Every row comes from one small tree of marks. The marks that hang from a mark follow it in brackets, in alphabetical order. Every link used is in the known rows. Which tree was each row made from?
Known rows
mifi{lamit{mitug} sida{bagol nugunu}}: [-0.587  1.824 -1.026  5.452 -2.438 -2.763  0.430 -0.132 -0.392  2.180
  2.056  0.811 -0.882 -2.344  1.280  3.075 -0.028  2.752 -2.313]
lamit{mitug tenab}: [-0.187 -1.390 -1.343  1.503 -1.040  2.537 -2.351 -0.617  0.779 -1.313
 -2.305  0.941  3.288  1.986  1.064  3.833  0.440 -0.872 -1.356]
tenab{lamit{mifi{sida{bagol nugunu}} mitug}}: [-0.174  0.693  1.778  2.256 -3.781  0.565 -2.003 -0.724  1.685  1.497
  1.775  4.356 -3.313 -5.501 -0.512  0.460 -0.579  2.811  0.938]
mifi{lamit{mitug tenab} sida{bagol{todot}}}: [-2.818  4.163 -2.555  3.414 -3.778 -2.385 -1.615  1.197  0.598  5.645
  1.780  2.277 -0.914  1.025  1.180  3.819  3.108  2.961 -1.042]
mifi{lamit{tenab} sida{nugunu}}: [-0.888  1.920 -1.719  4.898 -0.414  0.210  0.013  1.219 -3.650  0.677
  2.305 -0.723 -2.756  2.366  1.925  3.910  0.795  2.977  0.262]
mifi{sida}: [ 1.318 -1.476  0.346  4.919 -0.732  3.260 -0.112 -1.361 -0.760 -3.591
 -0.864  1.374  0.262  2.311  2.219  1.527 -1.581  1.852 -0.389]
todot{sida{nugunu}}: [ 2.344  0.591  0.594  3.737 -1.576  4.253  0.018 -3.570 -3.021 -6.741
  2.966 -1.045  0.184  3.228  1.982  2.310 -2.645  3.030 -0.560]
mifi{lamit{mitug tenab} sida{bagol}}: [-1.355  1.864 -1.685  3.092 -1.739 -1.971 -0.075  2.517  1.503  5.553
 -0.704  2.468 -0.586 -1.569  0.672  4.072  1.261  0.408 -1.234]
lamit{mifi{sida} mitug tenab}: [-0.847 -0.166 -1.434 -0.219 -2.064  2.055 -2.501  0.615  2.008  1.406
 -2.416  3.239 -2.298  1.638 -0.315  3.216  1.337  0.922  1.667]
kavak{todot{sida}}: [ 2.273  1.736  2.376  3.830 -2.175  5.961 -3.068 -4.405 -0.878 -5.708
  1.618  1.600  1.079  5.428  3.164  2.565 -2.480 -0.791  0.089]
fotem{lamit{mitug tenab}}: [-0.247 -0.866 -0.072  4.089  0.105  2.663 -4.677  0.213  2.156 -1.777
 -2.949  1.351  3.543  1.550  1.004  5.592 -0.618 -3.302  0.112]
bagol{sida}: [ 1.662 -2.421  0.182  5.562  0.034  4.725 -2.805 -5.627 -0.940 -3.507
 -1.206  0.746  0.936  1.675  2.108  1.640 -3.427  1.708 -0.913]
fotem{lamit{mifi{sida{nugunu}} tenab}}: [-0.651  0.111 -0.286  3.926  0.310  3.204 -3.129  0.072 -0.421 -1.381
  0.715  1.918 -4.067  2.441  1.092  3.729 -0.800  2.242  3.516]
mifi{lamit{mitug} sida{bagol}}: [-0.334  1.313  0.312  5.025 -2.117 -2.364  0.043  0.311  1.641  2.445
 -0.639  2.286 -0.321 -2.666  0.985  3.183  0.238  0.258 -2.213]
sida{nugunu}: [ 0.832 -2.451  0.758  5.112 -0.608  3.102 -0.628 -4.252 -3.158 -6.647
  1.672 -1.039  1.903  2.274  2.596  1.754 -1.797  2.890 -2.101]
fotem{lamit{mifi{sida{bagol nugunu}} mitug tenab}}: [-1.435  0.785 -1.581  2.584 -1.240  0.710 -2.736  0.933  2.789  3.327
  0.395  3.504 -2.419 -1.365  0.360  4.002 -0.608  2.093  2.052]
mifi{lamit sida{bagol nugunu}}: [-0.257  0.933  0.377  6.710 -1.202 -1.265  1.612 -1.166 -2.335  0.256
  3.134  0.603 -2.082 -1.354  2.433  2.087 -0.992  4.033 -1.891]
tenab{lamit}: [ 1.308 -1.922  4.623  5.144 -1.122  3.899 -2.682 -2.434 -0.628 -5.541
 -0.471  1.983  1.356 -1.386  1.265  0.950 -1.777 -1.498 -0.480]

Write each row's tree
[ 0.130  0.967  1.678  2.311 -3.535  1.576 -3.541 -0.537  0.381 -1.071
  0.908  3.038 -3.675 -2.859 -0.889  1.302  0.125  1.576  2.156] : tenab{lamit{mifi{sida{nugunu}} mitug}}
[ 0.914  2.959 -0.190  4.103 -3.438  3.994 -1.614 -4.865 -4.089 -6.545
  5.490 -1.089 -0.255  5.835  2.487  1.965 -0.820  5.602 -0.250] : bagol{todot{sida{nugunu}}}
[-1.649  3.214 -0.436  7.102 -3.159 -1.679  0.186 -2.388 -3.300  0.313
  5.800  0.441 -2.512  1.283  2.804  1.692  0.900  6.613 -1.568] : mifi{lamit sida{bagol{todot} nugunu}}
[-1.415  0.231 -2.693 -0.086 -2.257  0.564 -0.389  0.061  1.319  3.814
  0.988  2.999 -2.558 -0.802  0.282  2.241  0.586  4.591  0.458] : lamit{mifi{sida{bagol nugunu}} mitug tenab}
[-0.211 -1.032  0.596  1.625 -2.701  0.508 -0.918 -1.785  3.376  1.013
 -1.490  4.360 -1.635 -2.091  0.221  1.258 -0.449  1.884 -0.493] : lamit{mifi{sida{bagol}} mitug}
[-2.910  2.595 -3.421  0.339 -4.319  0.231 -1.884 -1.317  0.345  3.953
  3.563  2.842 -2.917  1.700  0.793  1.800  2.427  7.253  0.789] : lamit{mifi{sida{bagol{todot} nugunu}} mitug tenab}
[-0.088  0.049  3.057  1.798 -3.531  0.925 -2.400 -0.249  3.655  1.720
 -0.967  5.989 -2.731 -5.568 -0.915  0.514 -0.325  0.160  0.969] : tenab{lamit{mifi{sida{bagol}} mitug}}
[-0.949 -0.206 -0.018  5.459 -2.618  1.852 -0.645 -5.754 -2.823 -3.726
  4.953  0.058  1.845  2.345  3.415  0.694 -0.723  6.732 -2.845] : sida{bagol{todot} nugunu}
[-1.507  2.437  2.310  2.156 -5.647  0.641 -4.065 -1.721  2.727  1.869
  1.666  5.766 -3.057 -3.012 -0.313  0.125  1.325  2.839  1.285] : tenab{lamit{mifi{sida{bagol{todot}}} mitug}}
[ 0.244 -1.256  4.752  1.798 -2.884  2.274 -5.048 -2.552  2.124 -3.678
 -1.827  3.855 -0.777 -2.960 -0.968  1.640  0.202 -2.479  0.588] : tenab{lamit{mifi mitug}}
[-0.982  2.217 -1.795  3.111 -1.667 -0.987 -1.529  2.737  0.253  2.889
 -1.526  1.116 -0.854  1.097  0.485  5.069  2.008 -0.900 -0.074] : mifi{lamit{mitug tenab} sida}
[-2.691  2.555 -1.072  2.539 -3.033  0.707 -4.846 -0.063  3.853  3.631
  0.208  4.905 -2.243  1.176  0.438  3.663  1.523  2.176  2.327] : fotem{lamit{mifi{sida{bagol{todot}}} mitug tenab}}
[ 0.053  0.619 -2.100  6.293 -2.203  3.978 -3.760 -7.430 -3.875 -3.635
  4.138 -1.108  0.023  4.531  2.814  1.428 -1.771  6.943 -0.587] : bagol{sida{nugunu} todot}
[ 0.193 -0.854  0.645  1.756 -2.643  1.605 -2.473 -1.642  2.039 -1.681
 -2.156  3.232 -1.996  0.658  0.016  2.166  0.295  0.705  0.746] : lamit{mifi{sida} mitug}
[-1.609  3.163  0.873  2.503 -5.825  0.185 -3.493 -2.134  0.787  1.638
  4.278  4.214 -3.645 -2.847 -0.125  0.184  1.132  5.313  1.257] : tenab{lamit{mifi{sida{bagol{todot} nugunu}} mitug}}
[-1.240  0.587  0.006  3.115 -1.158 -0.697 -2.600  0.269 -0.109  0.130
 -1.624  0.283  1.342  0.931  0.613  5.381  1.966 -2.271 -1.636] : mifi{lamit{mitug tenab}}
[-0.063  0.164  1.691  6.331 -0.939 -0.997  1.096 -0.610 -0.243  0.519
  0.531  2.114 -1.489 -1.400  2.074  1.981 -0.866  1.449 -1.964] : mifi{lamit sida{bagol}}
[-1.122  0.905 -0.245  4.374 -0.537 -0.598  1.100  1.641 -0.298  3.514
  0.347  2.184 -1.877 -0.420  1.784  3.070  0.273  1.585 -0.902] : mifi{lamit{tenab} sida{bagol}}
